Each row comes from the steps of one walk. Every step used is in the known rows, and no mark comes twice. Write the walk behind each row, first mark first.
(in the rows, 128 means zero)
Known rows
S -> J -> H: [184 124 157 122  77 132 110 171 129 104 123 149 133 178 148 129 109 128
 110 116 160 164 146  98  87 157 160  95 143 120 130 122 139 124 166 112
 122 205 141 132 146 167]
U -> W -> P: [165 130 168  94 170 152  93 136 168 126 116 167 150 181 169 109  84 114
 156  92 147 126 109 109 131 186 110 132 152  99 101 191 120 181 125 141
 135 160 124 141  99 104]
C -> H -> P -> W: [161 118 146 140 196 134 146 136 179  80 121 121 145 139 185  79 128 124
 109 120 170 135  89  56  95 171 159 172 202 103 122 199 103 122 148 131
 142 135 125 119 128  73]
G -> K -> S: [179  84 110 160 128 128 128 143 158 127 120 120 130 104 120 148 122  84
 114 118 119 132  80 123 100  97 186  86  81 108 163 141 115 142  91 163
 145 109  80 116 122 114]
P -> W: [157 120 139 137 172 135 138 115 176  92 102 132 137 118 160  96 145  89
 106 116 156 125 138  98 117 133 113 144 165 119 117 167 105 122 133 102
 146 128 147 114 131 108]
P -> W -> U: [134 100 139 146 155 135 103  92 162 116 106 146 111 102 159  92 130 123
 113 105 157 139 174  83 105 176 124 130 164 136 122 171  85 126 149  86
 161 115 148 107 126  86]
J -> H -> A -> S -> C -> G: [147 140  66 110  52 106  74 154 109 135 148 112 158 164 128 109 127 137
 169  87 108 157 164  75 139 108  85 130 195 103 157 111  71 122 132 178
 157 173 187 117 128 222]
K -> H -> U: [134 125  89 165 139 159 123 123 135  87 144 128 133 112 182 100 110 147
 116 137 128 111 137 117 169 140 154 147 123  93 122 118 106 151 135 128
 124 126 162 130 154 137]
J -> H -> C: [170 118 137 132  95  93 111 151 108 139 127 133 121 110 145 129 129 139
 107 115 143 153 139 131 136 151 118 105 148 100 144 110 126 114 116 109
 122 145 126 117 169 109]
J -> H -> P -> W: [154 112 158 125 128  92 132 143 176  83 128 119 145 159 182  90 133 138
  88  97 158 145 121  66  83 157 112 129 204 151 163 165  89  85 157 117
 136 152 155 119 135 124]
G -> C -> H -> A: [166 122 123 134 100 110  96 154 115 143 113 140 161 175 167 110 121 131
 153 109 156 154 109  78  86 137 175 138 174  93  84 153 155 112 126 172
 153 157 142 132 142  89]
J -> S: [166 110 148 102 103 112 127 121 102 109  96 132 124 133 167 136 108 126
 104 113 157 129 139 118 119 152 133 123 175 127 108 156 122 139 121 139
 143 173 125  95 127 135]
A -> H -> P -> W: [ 97 133 147 151 191 133 162 128 172  69 134 120 136 142 161  79 146 115
  79 106 136 146 115  50  80 131 114 158 175 139 139 171  93 112 139 120
 125 119 161 139 100 121]
G -> K -> S -> J -> H: [195  90 135 129  70 141 130 184 165 113 142 126 129 159 120 159 110 108
 121 122 138 161 104 107  69 117 209  49  72 133 186 120 136 122 127 137
 140 165  83 120 143 160]
P -> W -> U -> H -> A: [111 112 145 121 160 115  97  54 143 135 114 135 144 141 174  92 128 125
 121  93 147 161 185  66  70 143 105 145 180 132 133 186  87  85 163 123
 186 100 173 123 138  70]
K -> S -> J -> H: [185 109 151 127  46 142 126 191 131  82 127 127 129 177 135 130  99 125
 110 114 142 152 131 112  85 143 187  69 110 131 165 108 148 122 135 107
 125 173 127 138 163 192]
G -> C -> H -> K -> S: [150  95 120 185 112 132 156 152 114  80 142 103 133 167 160 120 123 126
 148  88 167 117 102 120 115 168 188 102 137 132 133 112 174 121  96 139
 131  89 124 117 146 130]
G -> K: [181  97 125 150 159 120 114 123 156 145 119 141 136 105 133 148 135  87
 117 118 138 143 100 108 103 113 159 110 111 101 126 150 107 148 123 165
 143 138  97 112 104  87]
S -> C -> G -> K -> H -> P: [118  86  53 154 122 168 118 136 208 159 175 101 153  94 193 129 114 155
 136 118  78 147  66 100 145  72 137 164 113  76 118 176  33 166  84 190
 100 134 148 140 123 139]
K -> G -> C -> H -> U: [194 128  91 197 124 110  83 160 144  97 116 132 138 113 108  74 120 118
 168 127 182 140 108  72 124 151 222 134 154  97  94 132 167 122 108 108
 109 136 104 112 110 127]
W -> U -> H -> A -> S -> K: [110  89  93 122 128 110 106  22 110 126 114 112 139 131 117 104 111 128
 141  66 157 174 177  77  89 157 129 109 163 121 143 148  78 124 150 161
 179  98 180  86 131 102]
U -> H -> P -> W: [133 116 154 156 194 113 149  73 167  81 119 105 162 137 176  74 135 105
 102  98 145 140 105  57  86 134 107 172 184 120 140 204  75  96 140 121
 134 107 162 132 122  96]
U -> H -> P: [141 113 153 164 156  96 126  94 118 114 119 116 159 147 167  96 113 121
 103  97 131 153  84  76  91 138 129 159 166 102 131 174  89 125 139 154
 117 127 159 146 112 102]
H -> K -> G -> C: [139  93 101 187  85  96  97 134 152 109 115 111 148 123 131 112 150 117
 114  83 187 132 138 136 100 117 134 109 144 149  82  94 162 106 102 119
 107 116 141 122 103 135]
U -> H -> C -> G -> K: [178  91 105 141 196 116 126 102 116 162 137  98 143  97 132 134 140  75
 162 110  99 170  90 102 136  89 127 128 102  40 147 167  84 138  58 166
 113 105  96  93 132  62]
P -> W -> U -> H: [133 104 154 160 187 129 121  41 153 112 110 135 126 119 152  87 125 112
 130 101 158 147 172  63 100 168 121 148 156 130 142 185  85 104 145  83
 163  82 158 112 120  84]
G -> K -> S -> C: [142 101  84 180 110 153 124 132 176 162 145 131 125  65 123 149 119 109
 135 119 103 131  97 129 118  77 170 109  86 109 151 148  91 154  85 151
 139  92 105 137 126 158]
K -> S: [162 103 129 156 108 128 127 148 127  99 107 121 129 123 140 119 109 100
 101 111 122 124 105 127 115 120 163 104 119 111 144 127 128 142 102 128
 135 122 130 131 142 142]
J -> H -> A: [163 124 151  99  75  77  91 161 112 143 122 143 145 170 165 136 118 138
  99 105 144 161 150 103  71 134 122 100 188 128 140 117 136  94 158 163
 160 180 156 131 152 124]
A -> H: [129 136 147 159 169 134 145 139 116  99 122 145 120 140 128 121 129 106
  99 114 131 149 126  84 104 130 139 129 135 116 126 125 138 140 124 130
 123 130 150 141  99 133]
K -> G -> C -> H -> P: [181 101 111 176 100  98  85 172 169 117 103 114 160 136 131  80 117 135
 122 114 179 159  62  71  84 141 205 148 169 106  77 161 147 118 101 133
 100 150 109 137 101 109]
S -> C -> G: [151 122  93 155 126 137 100 141 132 146 132 131 133 106 158 113 117 116
 153  99  97 144 124 106 147 102 116 154 159  61  99 155  75 164  97 134
 101 146 169 127 121 170]
A -> H -> C -> G -> K -> S: [138  98  87 147 159 148 151 170 130 125 155  89 115 102 108 143 144  84
 132 116  70 165  87 105 131  69 166  86  58  69 177 132 111 149  29 157
 107  89  82 104 132 110]
J -> H -> U -> W: [156 151 140 128 122 113  87 139 128  65 156 167 125 155 149 104  99 148
 171  90 159 128 138  87 115 192 143 104 155 133 175 127 139 147 165 119
 134 147 116 100 137 160]
W -> U -> H -> A: [121 104 147 134 125 101  75  72  90 166 114 145 136 141 159 113 102 141
 121  95 133 171 165  80  74 151 128 134 163 114 122 159 101 110 162 153
 174 121 169 138 130  77]
A -> S: [169 127 100 158 124 124 108 116 117  89 101 120 147 134 102  96 134  93
 129 110 146 123 133  93 145 151 120 138 142 110 132 109  94 160 141 146
 155 138 143 115 101 165]
W -> U -> H -> K -> G -> C: [116  77 117 204 101  91  81  65 133 132 121 114 134 122 123 101 133 138
 141  71 190 158 168 102  84 158 139 111 139 164  99 122 141  92 116  98
 123  72 152 120  93 110]

Which walk is each row?
[144 103 121 166 129 105 108 130 154 105 111 118 132 102 128 124 137 117
  79  99 186 134 146 151 104 126 126 114 155 136 100  93 158 123 126 128
 115 125 128 117 109 127] | H -> K -> G
[126 103 128 165 139 120  96  64  90 167 119 134 113  81 138 108 115 139
 127 101 131 163 156 111 135 171 121 137 126  84 122 150  91 134 121  94
 134  84 137 124 149  62] | W -> U -> H -> C
[143 103  74 121 124 162 122 148 139 129 133  95 138 105 186 112 124 138
 114 132  97 138 118 145 196 105 113 149 111  41  96 130  96 158  57 133
 100 132 151 117 184 105] | K -> H -> C -> G
[178 142 140 145  90 129 105 171 109  80 149 154 119 164 147 109 108 137
 140 115 156 153 155  83 106 178 175 101 145 114 150 107 126 127 187 108
 118 194 145 122 147 172] | S -> J -> H -> U
[ 96  96 154 167 203 128 143  33 141  92 138 119 119 128 173  97 140 129
 120  77 178 137 190  92  97 191  90 136 170 157 148 158  99  98 161  99
 160  61 172 102 127  81] | P -> W -> U -> H -> K
[154 150 150 118 181 153  82 137 143 101 142 171 136 166 171  91  85 126
 181  89 142 112 123  92 150 201 121 134 154  98 119 176 111 183 145 136
 129 147 129 131 105 116] | H -> U -> W -> P
[129 140  47 127  81 137  71 135 115 137 134 114 162 134 129  96 129 119
 166  88  94 145 153  84 148  87  82 158 175  78 118 127  55 157 120 189
 153 155 187 123 121 202] | H -> A -> S -> C -> G
[114 109 132 153 176 132 124  43 139 140 117 127 117  74 152  88 137 126
 129 105 146 154 180  95 133 167 102 151 141 101 133 179  77 107 120  72
 150  64 142 111 158  52] | P -> W -> U -> H -> C
[159  98  35 101 111 155  99 132 165 122 140  82 182 154 142 129 138 108
 146 127 101 144 117  88 147  68 121 135 107  81 144 122  66 148  99 235
 175 149 133 101 122 140] | C -> G -> K -> H -> A -> S
[188 117 129 168 138 123 120 144 121 123 108 137 144 158 147 105 119 114
 161 113 167 144  95  79 116 164 191 137 152  93  87 155 152 131 109 129
 127 140 125 124 123 106] | G -> C -> H
[139 151 124 146 150 139  88 117 133  72 141 169 124 124 153  94 107 127
 166  86 143 117 124 101 126 173 141 133 140 105 131 145 123 181 156 129
 131 132 112 105 126 142] | H -> U -> W
[182 156 155 114 225 166 102 149 143  89 149 172 136 176 169  88  75 134
 203 110 163 118 104  74 152 233 170 150 170  77 116 191 139 186 147 141
 136 151 102 121 111  90] | C -> H -> U -> W -> P
[160 109 141 140  67 118 109 176 162  90 132 125 130 152 131 135 125 138
  87 103 207 160 170 137  74 147 149  83 151 153 122  79 173 102 162 107
 108 184 131 123 131 168] | S -> J -> H -> K -> G
[183 123  66 149  69 107  65 159 146 111  90 108 183 153  85  80 136 110
 154 123 183 152 124  68 103 117 177 140 166 110  90 113 155 112 114 165
 166 149 114 117 100 148] | K -> G -> C -> H -> A -> S
[117 172 156 128 211 170 119 146 135  82 161 172 124 184 147  91  91 128
 175  95 133 127 130  63 138 195 129 133 136 114 138 166 127 179 136 132
 122 132 138 142  80 131] | A -> H -> U -> W -> P
[140 100 145 146 181 137 114 116 172 105 120 133 119 125 177  73 117 158
 117 115 169 150 118  47  94 215 163 158 200 123 121 204  81 123 167 113
 156 126 127 112 125  55] | C -> H -> P -> W -> U
[111  93 135 149 141 118  97  97 171 115 120 133 120 116 182  72 131 148
  98  92 145 142 139  65  89 185 121 145 185 141 129 189  53 124 165 106
 149 118 154 122 123  79] | H -> P -> W -> U
[198  84 101 130 108 167 121 185 158 111 133 100 142 147 136 143 115  74
 146 113  97 160  85 105  92  85 201  76  65  75 153 146 106 163  81 161
 117 160  89 108 130 146] | C -> G -> K -> S -> J
[120 111 110  83 183 195 141  93 202  84 157 142 136 150 208 102  63 156
 167  94 151 116 123 126 166 184 149 124 128  95 109 182 113 187 113 136
 109 124 154 105 153 100] | S -> K -> H -> U -> W -> P
[ 98  65  96 146 150 166 120  84 240 128 147 114 131  94 198 108 135 163
  96 126 137 138 113  76 107 143 145 142 116 142 137 190  40 127 140 142
 160 104 122 119 125  58] | G -> K -> H -> P -> W -> U
[122 127 115 178 168 156 148 118 133 131 160 141 117 105 167 132 122 154
 140 106 169 125 135 128 131 169 133 158 184 101 102 124 133 149 146 142
 131 113 150 132 136 134] | S -> C -> H -> K
[129 124 119 125  80 134 124 113 123 146 120 146 116  95 167 137 104 151
 125 110 140 126 152 128 136 133 118 147 176 118  92 163  95 149 117 128
 131 154 149 114 129 180] | J -> S -> C
[196  79  97 139 140 128 120 162 149 120 128  97 136 126 132 145 120  71
 140 106  91 146  69 105 114  85 176  83  89  83 171 151  99 151  62 175
 127 125  89  94 117 122] | C -> G -> K -> S
[161 150 110 163 147 141  92 136 132  71 148 165 139 159 153  82 105 135
 226  94 169 124  99  63 124 198 196 137 143 100 114 159 155 168 133 124
 130 123  95 101 127 134] | G -> C -> H -> U -> W
[129 100 118 138 189 132 112  66 128 129 121 100 122  99 163  77 140 112
 157  96 116 167 167  77 145 152  95 150 148  72 140 193  65 115  88  84
 131  79 148  87 153  62] | P -> W -> U -> H -> C -> G
[179 104 100 176  74  95  76 147 161 129  84 126 154 115 110  96 131  98
 122 106 164 149 119 108 103 100 164 117 131 122  71 127 151 116  87 105
 107 137 127 131 102 143] | K -> G -> C
[105  95 157 179 163 114 119  48  92 126 142 128 114 133 159 121 123 144
 120  73 164 146 169 111 103 197 108 124 156 142 137 131 113 122 162 125
 147  82 164 118 115  87] | W -> U -> H -> K
[127  98  81 138 149 160 156  84 161  80 146 115 117  95 189 110  98 146
 118 111 145 127 133 130 154 140 176 123 122  94 118 136 108 152 116 128
 106 112 174  95 177 109] | S -> K -> H -> U
[104 174 128 154 181 158 123 127 124  52 161 170 114 138 131  95 113 125
 158  93 135 131 135  68 116 164 144 130 126 122 154 132 139 176 150 123
 121 110 123 117 103 159] | A -> H -> U -> W
[119  94 149 174 141 101  92  70 110 138 123 130 131 129 162  94 101 151
 113  87 133 163 111  66  89 180 138 145 162 123 133 178  67 132 159 134
 135 110 158 143 107  83] | W -> U -> H -> P
[137 111  51 105  67 196 109 131 186 119 141 113 179 156 137 135 130 124
 123 142 136 140 138 102 115  86 153 127  75 102 117 109  88 154 154 206
 183 171 127 136 138 153] | G -> K -> H -> A -> S -> J
[191  79 100 119  96 102 120 183 131 142 149  87 124 115 129 152 132 107
 141 109  91 163  91 125 130  94 162  57  91  84 199 124 113 121  44 152
 122 123  75  83 163 115] | J -> H -> C -> G -> K -> S
[112 101 111 135 143 162 152 115 217  77 129 100 157 129 217  83 129 149
  69 125 137 117 109  94 126 123 114 175 154 124 114 175  77 116 128 126
 131 124 171 144 152 108] | K -> H -> P -> W
[152 103 137 164 160 142 165 151 119  76 139 108 118 144 157 132 114 125
 111 109 166 114 107 132 114 175 178 110 147 115 152 107 166 136 120 146
 141 101 111 113 151 116] | C -> H -> K -> S
[166 109 126 170 123 103 114 156 131 121 125 127 152 166 170  89 118 137
 144 101 154 145  58  61  99 170 184 152 176 103  96 172 122 132 123 153
 114 146 134 137 120  94] | G -> C -> H -> P
[113 141  91 138 136 183 106 112 168  65 154 152 135 124 183  93  93 156
 151 117 137 102 124 115 160 156 144 146 107 103 126 128 122 183 140 126
 133 118 128 120 153 151] | K -> H -> U -> W
[162 129 154  89  44 118  92 182 123 131 128 151 146 193 165 133 110 140
 105 104 151 175 159 100  57 134 147  98 162 121 123 119 140 104 183 151
 147 219 155 141 163 150] | S -> J -> H -> A
[133  79  96 147 133 147 129 123 197 139 145 117 154 111 185 134 120 145
  86 131 122 134  62 106 118 106 158 141 103 107 125 157  76 148 120 188
 127 129 118 139 125  86] | G -> K -> H -> P
[200  97 113 101  98 132 105 186 139 151 152 116 131 132 137 149 137 113
 157 114 120 188 115 106 117 114 158  79  96  65 147 130 104 135 100 147
 107 187  83  93 160 112] | S -> J -> H -> C -> G -> K
[184 133 107 189 144 120 111 149 101  96 136 142 132 146 149  82 122 124
 187 116 160 131 106  63 135 181 204 142 156  88 111 143 141 135 128 127
 122 134 133 112 130 114] | G -> C -> H -> U
[153 111 141 151 122 180 166 170 127  65 149 113 122 166 156 134 106 130
 117 113 173 129 116 133  97 176 202 103 125 109 129 108 172 150 145 136
 129 138 112 124 163 139] | C -> H -> K -> S -> J
[144 112  96 139 193 136 139 155 124 145 151 110 119  99 117 141 156  88
 138 115  90 174 100  95 134  84 138 109  89  59 146 137 100 152  61 166
 109 115  93 102 113  84] | A -> H -> C -> G -> K
[182 119 126 101  74 134 104 195 107 124 138 114 127 153 156 121 121 130
 140 105 122 181 141 114 131 139 139  99 133  62 129 119 117 134 112 112
  93 198 133 106 179 142] | S -> J -> H -> C -> G
[165 159 127 147 194 155 104 133 129  64 146 173 123 136 148  93  91 134
 185 112 168 122 109  80 130 203 186 147 156  84 135 158 151 184 156 131
 136 131  81  98 131 116] | C -> H -> U -> W
